Known rows, with every step that occurs:
nelep > sekula: [-11 -10 -10 -13   0 -12   2   3  11  -5   5   3  -4  13   1  11   1  13
   5   8  19  -1  -9  -5 -20  37  -3   6   0   3   6   6   2  -3   0  10
  25 -10 -10  -3  -2   3  14  -7   6   4 -15  -9  -3  -3  -9]
rubeko > logu: [ -4  -8  57  -2  -5 -12   9  -2  13  -2  -4  -3   7   9  -1  -5   9  14
  -6  23   1   5   1 -10  18  12  -3   4   7  -3   0   4   0   0 -11  12
  11 -12   3   2   1   6  -4 -17   7  -4  -3  -5 -10  -2  -7]
sevosa > sekula: [-11 -18  -8 -20  -5  -8 -20  -3   6  -5   0  -1  18   6  25   9   4  -4
   7  22 -20   2 -14  -7   8  -8  -7   7   3  -8   9 -16   7   1 -15  14
  -7 -15 -15  -5   1   8  15 -25  10   6 -10 -10   8   4 -15]
sevosa > sekula > logu: [  9  -5 -53 -19 -13   7 -17  -5   1  -2  -4  -2  34  11  27  12  17  -2
  -4   4 -16   2 -12  -5  -1 -42  -2  -2   0  -6   4 -15   7   9  -6  -2
 -18 -18 -23  -2   2  13   3 -14   7  -1   0 -14  13   0 -15]
sevosa > sekula > rubeko > logu: [ 11 -15  42 -17  -4   9 -21  -9   8   0  -1   3  26  35  33   2 -16   4
  -4   9 -22   1   1  -4   3   1  -4  -6   4  -6   0 -17   3   6  -8  -3
 -21 -16  -1   2   0   4  14  11   1   8   2  16  -3   3  -4]
rubeko > bulo: [ -5  -8  38  -5  -5 -13   6  15   9  -2   6   2   4   9  -2  -2   9  19
  -2 -11   5   4   0  -5  19   1 -11  15   6 -19   8   5  -3  -2 -19   8
   3 -11   8  -3   2  11 -13 -29   6  -2   2   1 -22   4 -12]
bulo > rubeko > logu > sekula > sevosa: [  1  33  61  30  20  12   7  -7  -4   3  -2   5 -23 -12 -14  -4  -5   4
  -5   2  -8  -5   3   6  12  24   5 -10   3  -3  -3   8  -4  -9  10 -44
 -11  45 -10   6  -6 -22  16  13 -14  -3   6  39 -11   2   7]
nelep > sekula > logu: [  8   3 -60 -12  -6   9   5   0   6  -2   1   3  12  15   2  13  14  14
  -7  -8  27   2  -8   0 -28   2   1  -5  -4   4   4   8   2   4  10  -5
  12 -13 -13  -2   0   9   3   2   3  -4  -4 -11   2  -7  -8]
sekula > logu > rubeko: [  8  10 -43   7   3  -1  12  -5 -16   4  -9  -4  16 -23   0   8  14  18
 -10   0  -1   4  -6  -3   4 -27   1 -14   0  -6  -1   8   3  -3   8  22
  -4 -25 -11  -5   1  -7 -22   1  -2 -14   4 -29  13  -2   2]
nelep > sekula > rubeko > sevosa: [  1 -42 -52  -5  -5  19   2 -21  19   0  -2  11 -10  41   1  -1 -32 -14
   5  15  19 -11   4   6 -34  35  -3   7  -3  -1  -1   4  -6   2   9 -13
   7   8   7  10  -3  -6  21  26  -1   1 -12  18 -13   0   6]
rubeko > logu > sekula: [-13   0  70  26  -1  -7  12   3  12   1  -2  -1   7  10 -13  -7   3  24
  -3  17  -5   8   3   2  12  17   5  -3  -1  -4   0   9   1  -3 -12   9
   6  25  -4   3   0 -14  -1 -13  -7   7   1   1  -6   4   4]
sevosa > sekula > logu > rubeko > nelep: [  7  16 -41 -17  -7   4  -6  11 -20  -2  -2 -15  31 -28  27  -1   9 -48
  -4   2 -22   7   3  -2   5 -41   5 -13  -3  38   1  -8  21   9   1  24
 -17 -21   3 -10   5  -5  -7   2  -5   3  14 -19  19  -9  -1]
sevosa > rubeko > logu: [  0  -8  59  -2  -6 -31 -15   2   4   2 -10  -6  -7   8   2  -6   3  21
  -9  16 -26   5   7  -7  15   4  -1   3   8  -6 -12 -13  -2  -1 -11  18
  -1 -16   5   2   0  22 -14  20  10   4 -10 -23  16  -2   1]
bulo > rubeko > sekula > logu: [  9  15 -13  -2   0  11   9   2  -6   1   3  -3  16 -18  -7   4  22   4
  -1 -22  13   4   4   2   7 -37   1  -4  -2   5  -3   7  -4   3   8 -37
   0   3  -1   4   2  -3 -26   3   2 -19  11  37  -5   4  -4]
bulo > rubeko > nelep > sekula > sevosa: [  0  38 -21 -10  18  12   0   4  -6  -5   8  -3 -34 -11   0   5 -11 -57
   1  -5  22 -10   4   0 -10  42   2   4   3  49  -2   5   1   2  20 -39
  11  20   1  -4  -4  -5  30  23  -2   0   5  37 -15 -17  -4]
nelep > rubeko: [ -4 -10 -14   1   8   3   2 -16   2  -2   8   7  16   2   2  10  -2   9
   6  24  24  -1  -8  -4 -15  14  -1   8   4   1  10   1  -8  -4  12  16
  20 -12 -12  -3   2   9  12 -47  11  -4  -7  -1   3  -1  -1]
sevosa > rubeko > logu > sekula: [ -7  -3  72  27  -3 -26 -12   8   6   4  -7  -5  -4  10 -11  -9  -1  28
  -1  13 -34   5   5   2   9  10   5  -8  -2 -10 -14  -7   4  -2 -12  13
  -3  23   0   1  -1   2 -10  22  -3  13  -6 -19  15   4  15]
nelep > sekula > logu > rubeko > bulo: [  8  10   3 -11   0   1  14  26 -19   0  11   6   4 -24  -2  -5   9  22
 -15 -42  20   5   4   5 -26   0   0 -13  -7 -15   6  15  18   1   9  19
   6 -23  11  -4   8  -3 -20   0 -14   2  10 -17  -1   1   3]
logu > sekula > rubeko: [  0  -4 -16  33  10  13   5 -18  13   3  -5   3  12  39  -6  14 -21  28
   7   5  -3  -4  -6   3   1  17   8  -9  -3  -6   4   5 -13  -6  -1  -9
 -17  26 -16  -1  -7 -17   7  14  -8   0  -4  13 -13   6   8]
bulo > rubeko: [ -6  -4 -15   1  10 -11   1  -7  -2   1  -4   1   1 -17   0  17  14  14
   2  17   2  -3  -7 -10  11  10  -6   4  11  -5   1   6 -10 -12   6 -20
   4  -4 -14  -2  -2  -8 -11   3  12 -24  -8  33  -7  -3  -7]
bulo > rubeko > logu > sekula: [-10   6  64  28   8  -8  11   3  -1   6  -1   2   5 -18 -13   0  12  23
  -6  16  -9   4   5   1   8  23   4 -13   3  -8  -1  11   0  -8   2 -20
   2  33  -7   5   1 -27 -13   5  -6 -12   4  42 -12   1   8]
rubeko > logu > sekula > sevosa: [ -3  25  64  29   6  11  10  -6   8   2  -3   1 -20  15 -16 -10 -13   2
  -3   2  -5  -1   2   6  14  22   7  -6   1   0  -1   4  -4  -1  -7 -14
  -7  36  -7   4  -6  -8  28  -7 -12  15   6  -5  -8   2   4]
sevosa > rubeko > nelep: [ -6   4  -9  -2  -6 -29 -15   8   2  -2 -10 -18  -5   9   4   1  -2 -32
   4  22 -24   3   7 -10  21  -4   2  11   5  34  -9 -13  -7   1  -9  17
  -1  -6   9  -9   0  19 -10  19  12   4  -5 -24  14 -14   2]
rubeko > sevosa: [-12 -40 -34   0 -15  -4   8 -18  17  -2  -9   0  -9  12  -9  -8  -3 -18
   9  39  -2  -3   2  -6   7   0  -6  17   3  -5  -4   1  -6  -4 -11   8
   8   5   5   8  -1  -5   1 -16   7  -9 -12  -3  -5   3  -5]
bulo > rubeko > nelep > sekula: [-13  11 -16 -14   8  -9   4  14   0  -3   9  -7  -5 -16   2  10   8 -36
   2  10  20  -1   7  -3 -16  40   1   4   4  44  -2  11   4  -2  12 -20
  22   9   4  -5   1 -10   1  16   4  -8   3  41 -13 -17  -4]
nelep > rubeko > sekula > logu: [ 11  11 -14  -2   0  26   8  -7  -3  -1  14   2  31   1  -5  -2   7   0
   3 -19  37   4  -1   5 -17 -34   9  -2  -7  13   7   0  -4   7  13   0
  15  -2   3   3   5  18   0 -45   1   1   9   3   7   5   6]
sevosa > rubeko > sekula > logu: [ 13   8  -7  -3 -12  -8 -14   7  -1   3  -6 -10   5   8  -4  -4   9  10
   3 -25  -9   6   3   1   8 -47   4  -1  -5   5 -12 -15  -5   9  -3   1
  -7  -6   6   2   1  27 -24  20   6   4  -1 -24  22   2   5]

Rows:
[ -8 -35 -38   3  -3  -3   7 -21   3   1  -9   4 -12 -15  -7  -2   5 -17
   4  35  -3  -8   6  -5   6   4  -9  11   6  -9  -8   6  -6  -6   1 -23
   8  15   2   9   0 -18  -9   4   7 -28  -9  39 -11   0  -2] : bulo > rubeko > sevosa
[  5  -9 -32  -7   9  11  -1 -11  12  -3   4   9   3  39   7  19 -19  19
   3  -5  22  -5  -7  -2 -27  37   0  -1  -1   2   7   3  -8   0   9  -4
   4  -8  -7  -1  -5   2  18  24   3   3  -9  14 -11  -4   0] : nelep > sekula > rubeko
[  2 -22 -69  -4 -11   9  14  -6 -10   2  -2   4  -7 -21  -9 -10  -3 -17
  -6   4  16  -2   4   5 -38  -2   2 -10  -9  -1  -5  14  15   2  15  19
  13  -2   8   7   4 -17  -4  14 -12  -5  -2 -19  11  -2   9] : nelep > sekula > logu > rubeko > sevosa
[  3 -21 -68   8 -10   9  16 -17 -11   5 -14   1   2 -22 -10 -10   2 -15
  -6  16  -4  -2   5   2  -2 -32  -1  -6  -2 -10  -8  10   5   0   5  20
  -4  -9   5   6   1 -20 -20   3  -4 -16   2 -22  10   2   6] : sekula > logu > rubeko > sevosa
[ 10 -29 -81 -17 -14  15 -15 -16  -6   2  -9   4  16 -16  17   1  15 -33
  -7  21 -21  -5   1   2  -9 -43  -7  -3  -1 -12  -3 -13   7   5   8 -38
 -21   5  -7  12   4 -10  -7  11   2 -20   4  37   5   2  -6] : bulo > rubeko > sevosa > sekula > logu
[  6   0 -43 -13  -3   4 -11   1 -21   1  -6  -3  28 -27  25   9  10   0
  -5   0 -22   4  -9  -1  -3 -42   0 -12  -3 -10   3 -10  19   2   4  26
 -18 -28 -11  -7   4  -7  -6  -6  -2   0   4 -27  24   2  -3] : sevosa > sekula > logu > rubeko
[-16 -36 -21   7  -5  -8  13 -12  -4   2 -11   0 -15 -26  -9 -12 -10 -17
   7  37 -10  -3   5   2   5   1  -4   4   2  -8  -4   9   4  -7  -2  34
   8  -6  12   6   1 -22  -7  -7  -1  -8  -9 -19   4   3   6] : logu > rubeko > sevosa
[-12 -49 -29 -18 -20   2 -17 -13  12  -3  -4   2   6   6  20  -8  -4 -36
   9  39 -22  -3  -4  -3   0 -14 -11  13   2 -10   1 -17   6   5 -18   7
  -4   0   2   7   2  -3  17 -19   7   4  -9  -4   6   6  -8] : rubeko > sevosa > sekula
[  2  20  47  27   6  -5 -17  14  -2   5   0   1 -37  14 -14 -12 -15  12
   2 -31 -25  -3   0   7  11   4   2   0  -1 -25  -3 -14 -10  -3 -12 -13
 -27  38  -2  -3  -5  13   9  14 -10  23   3 -20   3   7  12] : logu > sekula > sevosa > rubeko > bulo
[  6   9 -46  -6   4   0  10   5 -16   0   0   2   3 -21   2   8   8  15
  -7 -15  17   3  -4   2 -31   2   4 -16  -6  -1   2  13  14  -1  19  23
  12 -22  -6  -5   3 -10  -6  11  -7  -2  -1 -26  12  -5   3] : nelep > sekula > logu > rubeko
[  0  30  29  -1  16  16   2  -5  -4   0   5   0 -27 -15 -11   0  -7 -17
  12 -20  10  -7   1   2  18   1   0   6   0   8  -1   0 -11   0   6 -43
  -2  18   1   4  -6   1  15   0   0  -5   5  36 -11   2  -2] : bulo > rubeko > sekula > sevosa
[ 12   2   4 -19  -6   1  -9  21 -23   3   6   3  27 -28  24  -7  13   7
 -13 -32 -21   6  -1   2   1 -47  -6 -11  -2 -27   6  -9  19   6  -7  22
 -23 -27   6  -5   9   2 -18 -14  -9   4  15 -20   7   8  -3] : sevosa > sekula > logu > rubeko > bulo
[ 10  -8  17 -11   4  10   1  10  11  -1  14  13   3  39   7   3 -18  27
  -5 -34  23  -1   3   3 -24  36  -5   2  -1 -15   8   6  -5   3   0  -7
  -1 -11  12  -1  -1  10   6  13  -3   8   3  20 -28   0   0] : nelep > sekula > rubeko > bulo
[-11   4  35  -3   7  -5   5   5   0  -2   5  -1  -1 -21  -8   3  10   3
  10  -5  10   0   3  -1  16   0   0   6   1   4   0   5  -5  -2  -1 -21
  10   7   9   5   0  -9 -15  -5   6 -12   0  41  -8   4  -3] : bulo > rubeko > sekula
[  8  14  -9   2   8 -10 -24 -11  -2   1 -11  -4 -38  16  -2   4 -15  -4
   4   3 -22  -7 -10  -4  16   1  -2   8   4  -5  -7 -19 -15  -1  -2  -6
 -13  -2 -13  -4  -9  25  21  22  10   7 -14 -33  17  -2  -2] : sekula > sevosa > rubeko
[  8  26 -63 -12   2   8   9  10  -7  -1   4  -7  10 -13   4  12  20 -34
 -11  -7  25   0   6   0 -22   6   4  -8  -2  44  -4  11   6   3  20 -33
  11   5  -2  -5   3  -5 -12  25   1 -15  12  38  -8 -20  -2] : bulo > rubeko > nelep > sekula > logu
[ -3  -9  52   0   5   4   6 -11   1   0   9   7  17   1   3  -5  -1  12
  -5  21  20   3   3  -3 -11  21   1   1   6   0   5   2  -1  -4   9  18
  26 -16   4   3   6  10   8 -45   7   2  -2   5   2  -2   5] : nelep > rubeko > logu
[ 13  15  35  -1   4 -12 -22   9  -5   2   1   1 -38  14  -3 -10 -14   3
  -2 -28 -18  -4  -1  -2  20  -2  -6  14   6 -22  -4 -17 -12   1 -11  -8
 -21  -1   5  -3  -4  31   7  13   4  12  -2 -23   1   3  -2] : sekula > sevosa > rubeko > bulo
[  6  11  -8  -4 -12   8  11   2   5  -2   2  -5  20   9  -7  -1  14   1
   2 -19  16   6   2   1  10 -39   6   3  -5   9   1   3  -3   9  -4  -8
   3  -5   4   3   0   9 -13 -15   3  -2   9  -6  -4   6  -6] : rubeko > sekula > logu
[  4  -1  31  28   7  13   8   3  13   5   4   8  14  38  -7   0 -18  34
  -1 -25  -1   2   4   8   4  13   1  -4  -2 -19   8   5 -11  -3 -11 -10
 -24  26   2  -1  -3 -11  -6   4 -14   8  12  21 -27  10  11] : logu > sekula > rubeko > bulo
[-16   3  50   0   6 -10  12  10 -10   0   7  -5  -1 -33  -8  -7  -6   4
  15  -8   4   6   5   2  17  -5   4   3  -3   5   2   7   7  -1  -6  36
  13 -11  15  -1   2 -11 -11 -18  -2   7   3 -18   6   5   8] : logu > rubeko > sekula
[ -7  22  -3  31  13  13   5 -12   8   0  -4   1 -20  16 -15   3 -13   2
  10   4  -4  -5 -13   4  11  15   5   1  -2   1   4   1  -8  -2  -2 -15
  -8  39 -23  -2 -11 -10  32 -10  -8  11  -3 -10  -8   4   1] : logu > sekula > sevosa
[ -4  28  48   5  13   9   8   1 -13   0   6  -4 -29 -27 -13 -11 -22 -17
  16 -21   3  -2   1   5  18  -2   6   1  -5   8   0   3   2   2   1  13
   1   0  11   1  -4  -8  17 -10 -10  17   2 -21   5   6   7] : logu > rubeko > sekula > sevosa
[-15   4 -14 -16  -2  -8   8  14  13  -8   8  -9  -1  11   1   4  -2 -37
   3  13  22   1   3  -4 -11  36   4  10  -2  50   3   7   6   4  -1  11
  26   1   8  -6  -1   4  12  -5   5   8   3  -3  -8 -17  -6] : rubeko > nelep > sekula
[ 10  12   4   2   0   0  16  16 -17   3   1   3  15 -25  -2  -7  16  23
 -16 -32   0   6   3   1   8 -29  -1  -9   0 -24   4  12   6  -1   1  20
 -12 -25  10  -4   5  -1 -34  -9  -9 -10  16 -19  -5   2   1] : sekula > logu > rubeko > bulo
[  7  12  34 -14   4  -7 -23  22  -3   1  10   6 -48  13  -1  -7 -18   3
  -2 -38  -1  -4  -1   1 -15  27  -5   9  -1 -19  -2 -14  -1   2  -2  -8
  -3   3   9  -2  -1  32  22  24  -2  25  -5 -21   3  -2   2] : nelep > sekula > sevosa > rubeko > bulo
[ -8  -7  40  -4  -7 -24 -17  10   4  -1   0  -8  -9   3  -5  -4  -2   6
  14  -7 -13   4   3  -2  16 -14   3  12  -2   3  -6 -13  -6   2 -15  13
   4  -4  12   1   0  23 -10   8  12  12 -10 -22  16   5   6] : sevosa > rubeko > sekula
